Each row comes from the steps of one walk. Every step used is in the known rows, and no mark comes twice. Write the walk behind each row, first mark first.
In the rows, zero is written as 128.
Known rows:
gobip > ziku > kedop: [104 138  94 130 133 128  89 102 115 140 154 137 141  94  96 152  72 160
 141 141 119 187 119 116 103 118 145 137  95 142 163]
vidug > gobip > ganika > natan > butiseb: [144 103 184 144 132  90  74 140 146 126 137 136 124 143  99 166 147  47
 131  71 127 122 143 116 137  96 150 145 112 115 180]
natan > butiseb > givoz: [136 100 185 137 147 104 100 101 119 141 147 157 109 169 116 155 219  36
 125 127 177 118 107 135 110  91 135 127 103 105 205]
fimigap > butiseb: [112 100  98 144 147 118 125  96  96 159 149 155 100 142 106 126 143  84
 110 135 180 138 118 109 111  81 150 121 109 111 177]
gobip > ziku > kedop > givoz > butiseb: [126 125  77 117 118 121  87  92  99 135 161 148 141 120  95 140  99 166
 135 150 113 190 106 112 102 113  96 132 106 152 171]
mimezul > kedop > givoz > butiseb > natan: [150  89 122 121 135 112 100  82  83 138 136 161 115 168  94 144 196 120
 133 174 147 164 100 141 108  81  68 116 125 132 220]
ganika > gobip > ziku > kedop > givoz: [108 144 103 124 124 124  92 105 105 143 140 140 162  95  99 150  80 142
 171 152  94 166 115 128 127 109 124 138  81 153 175]
kedop > givoz: [157  97 132 109 129 128 136 105  94 114 145 147 129 143  92 141 161 134
 142 144 140 122 105 130 126  99 100 131 124 132 190]
butiseb > natan > ganika > gobip > ziku > kedop: [ 91 147 171 141 156 126  86  97 121 151 140 145 146 110 113 156 160  82
 194 168 128 159 127 153 132  84 195 129 107 135 185]
fimigap > butiseb > givoz > kedop > mimezul > gobip > ziku: [ 92 116 102 167 137 109 123  83 109 174 136 145 127 144 108 132 129 100
 120 158 179 128 116  94 105  83 166 122  71 115 205]
fimigap > butiseb > givoz > kedop > mimezul > gobip: [101 105 106 166 143 106 128  86 104 169 135 143 127 154 113 134 143  84
 117 169 187 105 112 102 104  80 161 119  78 110 214]
ziku > kedop: [119 118  99 126 143 126  91 106 103 130 153 134 145 108 107 157  84 132
 135 166 135 145 105 133  97 117 129 133 115 135 179]
fimigap > butiseb > natan: [102  96 123 153 159 112 122  84  98 170 153 170  90 154 117 120 196  74
 112 142 187 141 135 122 116  68 167 118 130 107 190]
givoz > butiseb > natan > ganika: [120 115 156 151 156 118  91  89 105 156 161 161 114 168 118 143 234  46
 133 155 163 143 115 135 119  65 151 111 138 123 198]
gobip > ganika > natan > butiseb: [134 112 170 165 136 104  85 128 137 115 142 154 139 162 107 159 192  27
 140 141 167 114 119 129 129 112 112 133 118 102 185]
vidug > gobip > ziku > kedop > givoz: [135 115 124 102 120 109  86 117 122 136 146 125 128  97  85 155  59 171
 139  74  82 176 136 107 120 102 150 148  96 153 166]
natan > ganika > gobip > ziku: [104 159 168 135 142 141 103 114 125 142 128 126 153  99  96 161 119  77
 205 137 120 155 106 135 142  89 192 130  70 136 169]
kedop > mimezul > gobip > ziku: [117 123  91 160 139 131 106  92 103 108 149 104 142  88 115 149  86 163
 119 162 124 160 118 109 110  91 165 133 102 126 179]
mimezul > kedop > givoz > butiseb: [155  92 107 115 127 117 103  90  83 131 135 152 122 161  87 148 165 128
 134 169 143 162  88 134 106  90  55 118 110 135 212]
gobip > ziku: [111 135 124 137 136 133 113 104 118 141 147 141 122 108  92 148 120 138
 138 108 133 174 131 110 120 100 162 134  96 131 166]
natan > ganika: [128 129 174 129 152 142 117 114 119 124 135 127 138 120  97 160 146  73
 179 149 154 130  98 138 127  91 181 125 101 123 175]
givoz > kedop > mimezul > gobip > ziku: [117 135  97 167 132 131 118  92 110 138 145 113 165 113 110 161  96 131
 147 196 124 133 109  98 111 102 189 124  80 130 199]
butiseb > fimigap: [108 113 111 149 143 117 127 111  87 128 159 130 113 138 109 140 160  92
 102 123 158 128 103 114 101  89 134 132 127 115 185]
givoz > butiseb > natan > ganika > gobip: [112 125 158 154 154 115  86  91 106 164 155 161 126 161 121 146 227  36
 149 160 150 141 117 138 128  62 152 112 128 127 200]
mimezul > gobip > ziku > kedop > givoz > butiseb: [110 122 108 134 112 123  77  87  77 116 157 121 130 116 111 147 108 182
 147 126 107 168  96  86 103  93  97 132 124 143 188]
fimigap > butiseb > givoz: [104  97 124 147 150 107 127  96 108 170 138 164  99 156 104 126 163  72
 109 124 202 117 123 116 110  78 140 124  94 107 196]
fimigap > butiseb > givoz > kedop > mimezul > gobip > vidug: [102 118 108 169 139 103 128  86 112 173 135 144 111 145 120 128 148  94
 121 166 189 120 109 104 108  86 166 117  72 112 203]
ganika > gobip: [110 133 139 144 144 125 110 115 109 148 136 138 146 113 109 157 130  82
 158 135 126 123 123 136 136  89 152 131  91 131 186]
ziku > gobip > ganika > natan > butiseb: [134 106 181 148 123 103  85 136 152 111 161 124 144 150 113 167 130  58
 118 141 134 140 105 124 123  98 149 140 146 109 185]
ganika > natan: [146 110 147 151 149 119 103 116 131 114 143 146 162 154 108 151 159  77
 139 140 172 108 138 130 117 105 150 127 114 110 185]
ziku > kedop > mimezul > gobip > ganika > natan: [119 116  81 160 138 116  69 109 110  96 149 110 176  99 121 159  57 139
 127 211 131 134 108 132  95 123 115 138 116 126 184]
mimezul > gobip > ganika > natan > butiseb > fimigap: [107 110 173 177 125 104  81 118  97  96 146 119 124 151 123 155 187  69
 140 114 151 108 100  96 115  91 105 137 142  99 198]
fimigap > butiseb > natan > ganika: [101 106 147 146 162 120 120  88 105 164 145 162  99 151 114 126 196  54
 142 153 187 142 122 130 122  66 189 116 122 108 186]

Write each row's walk:
[128 118 185 174 135  97  91 127 146 135 131 160 151 181 105 167 204   8
 152 153 179  89 118 127 127 115 120 130  99 102 206]
gobip > ganika > natan > butiseb > givoz > kedop
[ 94 131 148 152 156 113 117  89 113 175 140 163  95 137 124 121 197  54
 158 155 173 153 121 137 135  67 196 114 102 115 177]
fimigap > butiseb > natan > ganika > gobip > vidug
[125 121 149 123 132 113  96 120 132 146 142 125 110 101  86 157  91 136
 131  44 100 168 152  98 130  86 190 144  91 138 164]
vidug > gobip > ziku
[115 120 144 164 144 115 123  98 120 148 130 130 156 142 108 162 145  97
 138 172 166  86 114 119 110  95 163 126  75 119 225]
butiseb > givoz > kedop > mimezul > gobip
[111 155 137 148 139 120 112 114 120 153 136 142 122 102 118 146 143  99
 164 126 127 144 116 138 142  97 162 126  79 133 168]
ganika > gobip > vidug
[130 104 201 149 125  95  84 136 159 119 152 131 143 160 111 168 144  51
 116 131 149 126 109 130 123  95 142 141 138 107 197]
ziku > gobip > ganika > natan > butiseb > givoz
[134 109 175 145 134  97  86 145 146 128 132 130 128 129  90 166 123  76
 134  65 127 115 152 114 141  96 152 147 109 120 176]
vidug > gobip > ganika > natan
[115 106  90 157 137 107 102  99  82 147 174 147 109 168 116 132 190  69
  79 131 160 141  97 103  94  77  98 118 138 122 192]
givoz > butiseb > fimigap
[102 119  98 139 109 117  81  88  65 111 162 116 123 122 114 140 116 176
 131 124 109 168  87  80  93  89  86 136 132 140 189]
mimezul > gobip > ziku > kedop > givoz > butiseb > fimigap
[130 129 155 131 125 117 116 120 140 132 166 118 106 112 117 151 103 137
 115 119 122 174 100 125 122  91 189 132 130 129 168]
ziku > gobip > vidug
[160  93 110 117 123 118 116  96  85 129 160 158 125 169 100 134 189 113
 121 148 143 131  98 121 118  87  72 120 132 136 196]
kedop > givoz > butiseb
[114 122 157 181 140 105 110 111 137 138 123 134 172 155 105 165 153  72
 143 178 176  73 121 121 117 106 148 130  79 112 224]
butiseb > givoz > kedop > mimezul > gobip > ganika > natan
[148  92  97 124 121 110 122  96  73 125 168 153 116 176 102 125 196 106
 102 143 146 130  87 112 107  84  62 123 140 133 197]
kedop > givoz > butiseb > fimigap
[144 108 151 123 134 116 107  91  92 139 150 163 134 168 108 136 223  77
 159 167 136 131 104 142 135  72 102 117 132 138 204]
kedop > givoz > butiseb > natan > ganika > gobip
[109 118  74 154 137 121  79 105  97 107 151 107 158  83 118 160  50 153
 125 204 124 144  98 129  97 117 118 138 115 131 183]
ziku > kedop > mimezul > gobip > ganika
[130 111 124 111 124  98  72 103 116 152 157 142 117 122  96 147 110 149
 123  85  87 184 145 108 117  86 142 140 115 152 178]
vidug > gobip > ziku > kedop > givoz > butiseb > natan
[127 112 197 158 120  95  89 133 163 133 151 132 157 170 109 174 142  40
 129 150 146 116 104 122 122 101 157 138 126 111 207]
ziku > gobip > ganika > natan > butiseb > givoz > kedop
[123 120 156 167 139 113  98 134 138 117 133 148 146 144  97 157 161  62
 143 135 168 107 130 129 133 113 117 136 117 109 182]
gobip > ganika > natan
[126 125 103 169 138 130 123  95 104 134 143 113 166 122 116 165 110 114
 143 203 134 110 102 106 110 100 181 122  90 125 207]
givoz > kedop > mimezul > gobip
[136 126  88 162 146 129 132 100 120 148 145 131 172 128 107 161 112  94
 131 218 145 116 109 124 111 110 185 120  78 127 199]
givoz > kedop > mimezul
[153  96 126 108 131 125 117  97  89 120 123 142 126 140  82 153 143 144
 151 167 140 156  95 140 112  99  78 126 103 131 206]
mimezul > kedop > givoz
[140 108 144 119 136 116  92  87  89 142 125 153 133 158  95 151 189  94
 169 191 133 162  91 153 123  77  83 115 105 138 220]
mimezul > kedop > givoz > butiseb > natan > ganika > gobip
[120 115  71 144 142 125  81  95  94 106 155 106 162  86 124 157  47 164
 121 204 122 148  99 128  89 113 132 134 113 133 186]
ziku > kedop > mimezul > gobip
[ 95 154 106 139 133 125  86 108 113 152 143 138 159  86 104 157  71 128
 165 142 100 170 124 127 124 106 149 137  76 147 171]
ganika > gobip > ziku > kedop
[111 139 158 156 150 112  88  92 113 166 155 162 109 152 129 138 233  46
 149 156 150 153 115 141 132  67 157 109 118 130 189]
givoz > butiseb > natan > ganika > gobip > vidug
[152 106 184 157 144  99  93 108 142 131 140 159 165 198 118 159 217  14
 145 154 188  89 122 131 109 107 150 121  91 100 212]
ganika > natan > butiseb > givoz > kedop
[125 106 111 181 136 105  89 107 102  87 152 107 147 129 131 149 142  81
 104 182 147 123 100 116 105  97 125 134 126 102 193]
kedop > mimezul > gobip > ganika > natan > butiseb > fimigap
[103 140 106 134 127 112  78  92 101 159 152 157 152 119 110 143 130 124
 158 158  99 173 124 132 125  92 116 130 102 153 187]
ganika > gobip > ziku > kedop > givoz > butiseb > natan
[122 111 171 167 135 100  97 101 120 139 138 138 133 163 120 167 197  36
 138 169 161 102  94 120 112  98 137 127  90 106 221]
natan > butiseb > givoz > kedop > mimezul > gobip > ganika
[143 104  96 104 128 124 103 103  91 115 150 140 150 122 100 148  99 157
 146 177 126 141  94 139 103 119  89 135 122 143 185]
ziku > kedop > givoz
[161 102 164 149 146 109  87 110 131 112 152 152 150 177 122 153 200  33
 134 146 173 119 122 131 111 105 143 124 115 100 187]
ganika > natan > butiseb
[144  91  96 121 125 110 106  90  72 129 140 146 116 166  91 141 169 121
 116 167 144 163  80 126  97  86  47 119 118 133 213]
mimezul > kedop > givoz > butiseb > fimigap
[125 112 111 177 141 119  96 111 115  92 141 108 158 110 118 156 108 115
 121 180 146 117 119 121 119 100 134 134 115 111 189]
kedop > mimezul > gobip > ganika > natan
